Each row was made from one small tree. The marks that hang from a mark follow it in brackets, in the order of their numbers. Every link used is in the known rows. Write each row's tree.
Known rows
Z_119(Z_208(Z_181) Z_292(Z_506(Z_494))): [-3.45  0.39  3.70 -1.11 -0.49 -2.21 -0.17 -4.75  0.87 -0.73  0.03 -2.13
 -0.41 -1.21  2.29  0.49  2.08 -3.49 -1.49]
Z_506(Z_208(Z_119) Z_292 Z_494): [ 0.58  1.53  2.70 -0.53 -0.44 -2.07 -1.59 -3.01  2.41 -0.35 -2.88 -2.73
  0.85  0.02  0.24 -0.32 -0.94 -4.44 -1.49]
Z_208(Z_181): [-1.82 -0.61 -1.53  1.60 -0.77 -0.92 -0.87  0.92 -0.75  0.15 -1.28 -3.00
  0.72 -2.83  1.41  0.67  0.40 -3.30 -0.64]
Z_208(Z_506): [-2.22 -0.27 -1.11  1.27 -0.53  0.33 -1.20  1.45 -0.90  0.13 -0.79 -2.73
  0.97 -1.51  1.66  0.41 -0.03 -2.75 -0.98]
Z_181(Z_208(Z_506)): [-3.09 -0.71 -0.33  0.54 -1.97 -0.32 -2.28 -0.54 -1.17 -0.44 -0.83 -2.93
 -0.02 -1.88  1.21 -0.10  0.70 -3.20 -1.18]
Z_494(Z_119(Z_208(Z_181) Z_292)): [-3.63  0.92 -0.18 -0.83 -0.57 -1.38 -0.41 -2.76 -2.68 -0.66  2.28 -1.26
 -0.74 -3.64  2.55 -0.30  2.66 -2.24 -0.39]
Z_208(Z_181 Z_506(Z_292 Z_494(Z_119))): [-2.78  2.02  1.09 -0.51  0.25 -2.84 -0.94  1.45  0.09 -0.68 -2.79 -3.70
  2.44 -3.35  1.16 -1.27 -1.84 -5.24 -2.63]
Z_494(Z_119(Z_208(Z_181 Z_506) Z_292)): [-4.65  0.40 -0.72 -0.64 -0.14 -1.67 -1.23 -0.70 -2.55 -0.49  1.86 -1.64
 -0.22 -4.02  3.14 -1.03  1.89 -3.68 -1.21]
Z_494(Z_119): [-1.55  1.85 -0.87  0.02 -0.49  0.18  0.24  0.39 -2.04 -0.65  0.06 -2.53
  1.06 -2.69  0.59  0.37  0.50 -0.60  0.03]
Z_494(Z_119(Z_292)): [-2.19  1.62  0.39 -0.58 -0.86  0.07  0.14 -3.25 -1.93 -0.83  1.30 -1.63
  0.36 -1.93  1.39  0.21  2.08 -0.81 -0.01]
Z_208(Z_181 Z_506(Z_292(Z_119) Z_494)): [-2.79  0.63  2.26 -0.33 -0.19 -1.62 -0.77  0.45  1.15  0.94 -4.59 -4.56
  1.65 -2.16  0.83  0.76 -1.71 -6.67 -2.44]
Z_208(Z_119(Z_292(Z_506)) Z_181): [-1.73 -1.20 -0.24  0.47 -0.94 -2.25 -0.65 -0.95  1.78  0.95 -1.12 -3.23
  0.48 -2.82  1.84  0.29  1.04 -5.10  0.37]
Z_208(Z_119(Z_292) Z_181 Z_506(Z_494)): [-3.72 -1.06 -0.11  0.87 -0.23 -3.19 -2.26 -0.38  1.90  1.05 -1.52 -3.37
 -0.07 -2.40  2.64 -0.60  1.02 -6.60 -1.80]
Z_494(Z_119(Z_208 Z_292)): [-3.02  1.67  0.75 -1.37 -0.67  0.07  0.28 -4.42 -2.91 -0.95  3.07 -0.59
 -1.05 -1.94  2.24  0.16  2.82 -0.11 -0.07]
Z_506(Z_208(Z_181) Z_292 Z_494(Z_119)): [-0.82  3.13  2.70 -1.44 -0.02 -3.04 -1.04 -1.61  0.29 -1.88 -3.13 -3.14
  2.39 -2.61  0.01 -1.14 -0.97 -4.42 -2.34]
Z_181(Z_208(Z_119(Z_292))): [-2.53 -1.16  0.11  0.00 -2.59 -1.07 -2.14 -5.19  0.14  0.38  0.54 -2.20
 -1.87 -1.30  1.66  0.08  2.69 -3.41  0.26]
Z_506(Z_292(Z_119(Z_208(Z_181))) Z_494): [-2.60  1.10  3.26 -1.30 -0.41 -1.35  0.13 -2.97  0.22  0.52 -2.35 -3.19
 -0.30 -1.83  1.01  1.37 -0.17 -4.68 -1.65]

Which tree is each row?
[-2.06  0.24  1.26 -0.69 -0.86 -0.39 -0.04 -1.69 -1.05  0.93 -1.49 -2.66
 -0.35 -2.59  1.28  1.43 -0.21 -4.35 -0.69]
Z_506(Z_292(Z_119(Z_208(Z_181))))
[-3.48 -0.44  0.61 -0.06 -0.71  0.29 -1.26 -3.47 -1.65 -0.23  2.31 -0.70
 -1.15 -0.63  3.34  0.29  2.40 -2.24 -1.05]
Z_119(Z_208(Z_506) Z_292)
[-2.20  0.84  2.17 -1.22 -0.63  1.13  1.30 -1.46 -0.62  0.43 -0.74 -2.89
 -0.08 -1.76  0.38  2.55  0.51 -1.70  0.18]
Z_292(Z_119(Z_208) Z_506)
[-0.28  2.59  4.99 -1.68 -0.65 -0.51 -0.27 -4.03  1.24 -0.66 -3.99 -3.34
  1.25  0.12 -0.72  1.27 -0.43 -3.72 -1.81]
Z_506(Z_208 Z_292(Z_119) Z_494)
[-4.11 -0.69  1.63 -0.31 -1.70 -2.35 -2.81 -4.08  1.52  0.23 -0.69 -2.99
 -1.35 -1.01  1.97 -0.72  1.98 -5.14 -1.47]
Z_181(Z_208(Z_119(Z_292) Z_506(Z_494)))
[-2.33  0.00  1.77 -0.47 -1.60 -2.33 -2.54 -2.19  1.97  0.29 -2.68 -3.53
 -0.01 -1.07  1.08 -0.96 -0.96 -5.95 -2.00]
Z_181(Z_208(Z_119 Z_506(Z_292 Z_494)))
[-1.75  1.10  4.40 -1.10 -0.61 -2.85 -1.09 -4.38  2.18 -1.59 -2.42 -2.98
  1.42 -0.91  1.00 -0.01  1.41 -4.51 -2.05]
Z_119(Z_292(Z_506(Z_208(Z_181) Z_494)))
[-0.50  1.58  2.78 -1.19 -0.80  0.40  0.33 -1.06  0.58 -0.40 -3.20 -3.85
  1.71 -1.54 -0.99  1.89 -0.02 -2.74 -0.28]
Z_292(Z_119 Z_506(Z_208))
[-4.28  1.74  1.91 -1.44 -0.08 -2.42 -0.32 -3.93 -1.44 -1.12  1.29 -1.76
 -0.82 -2.77  2.30 -0.37  2.56 -2.53 -1.50]
Z_506(Z_494(Z_119(Z_208(Z_181) Z_292)))
[-1.02  0.24  2.29 -0.50 -1.02 -1.92 -1.25 -2.94  0.96 -1.19 -1.53 -2.49
  1.48 -1.74  1.18  0.13  1.48 -4.30 -0.87]
Z_119(Z_292(Z_506(Z_208(Z_181))))
[-2.44 -1.15 -1.28  0.93 -0.75 -0.76 -1.82 -1.06  0.46  1.07  0.20 -2.29
 -0.24 -1.51  2.57 -0.05  1.27 -4.34 -0.21]
Z_208(Z_119(Z_292) Z_506)
[-3.23  1.04 -1.47 -0.32 -0.13 -1.25 -0.28  0.76 -2.75 -0.54  1.02 -2.16
 -0.05 -4.45  1.65 -0.15  0.88 -1.99 -0.48]
Z_494(Z_119(Z_208(Z_181)))
[-1.71  0.32  0.75 -0.27 -0.56  0.19 -1.11 -1.41 -1.12 -0.17  0.35 -1.23
  0.23 -0.87  2.48  0.05 -0.49 -3.04 -1.42]
Z_119(Z_208(Z_506(Z_292)))
[-3.76  0.10  1.69 -0.12 -1.48 -1.26 -2.15 -1.76  0.22 -0.82 -1.73 -3.43
 -0.06 -0.97  0.90 -0.18  0.77 -3.51 -2.34]
Z_181(Z_208(Z_506(Z_494)))
[-1.87  1.94  1.73 -1.30 -0.80 -0.24  1.03 -2.82 -0.67 -1.08  0.37 -2.18
  1.37 -1.97  0.93  0.35  1.35 -0.86  0.15]
Z_494(Z_119(Z_292(Z_506)))
[-2.36 -0.35  1.85  0.03 -0.56 -3.27 -0.56 -2.28  3.09  0.58 -2.03 -3.65
  0.42 -2.07  1.52  0.12  0.93 -5.48 -0.72]
Z_208(Z_119(Z_292(Z_506(Z_494))) Z_181)
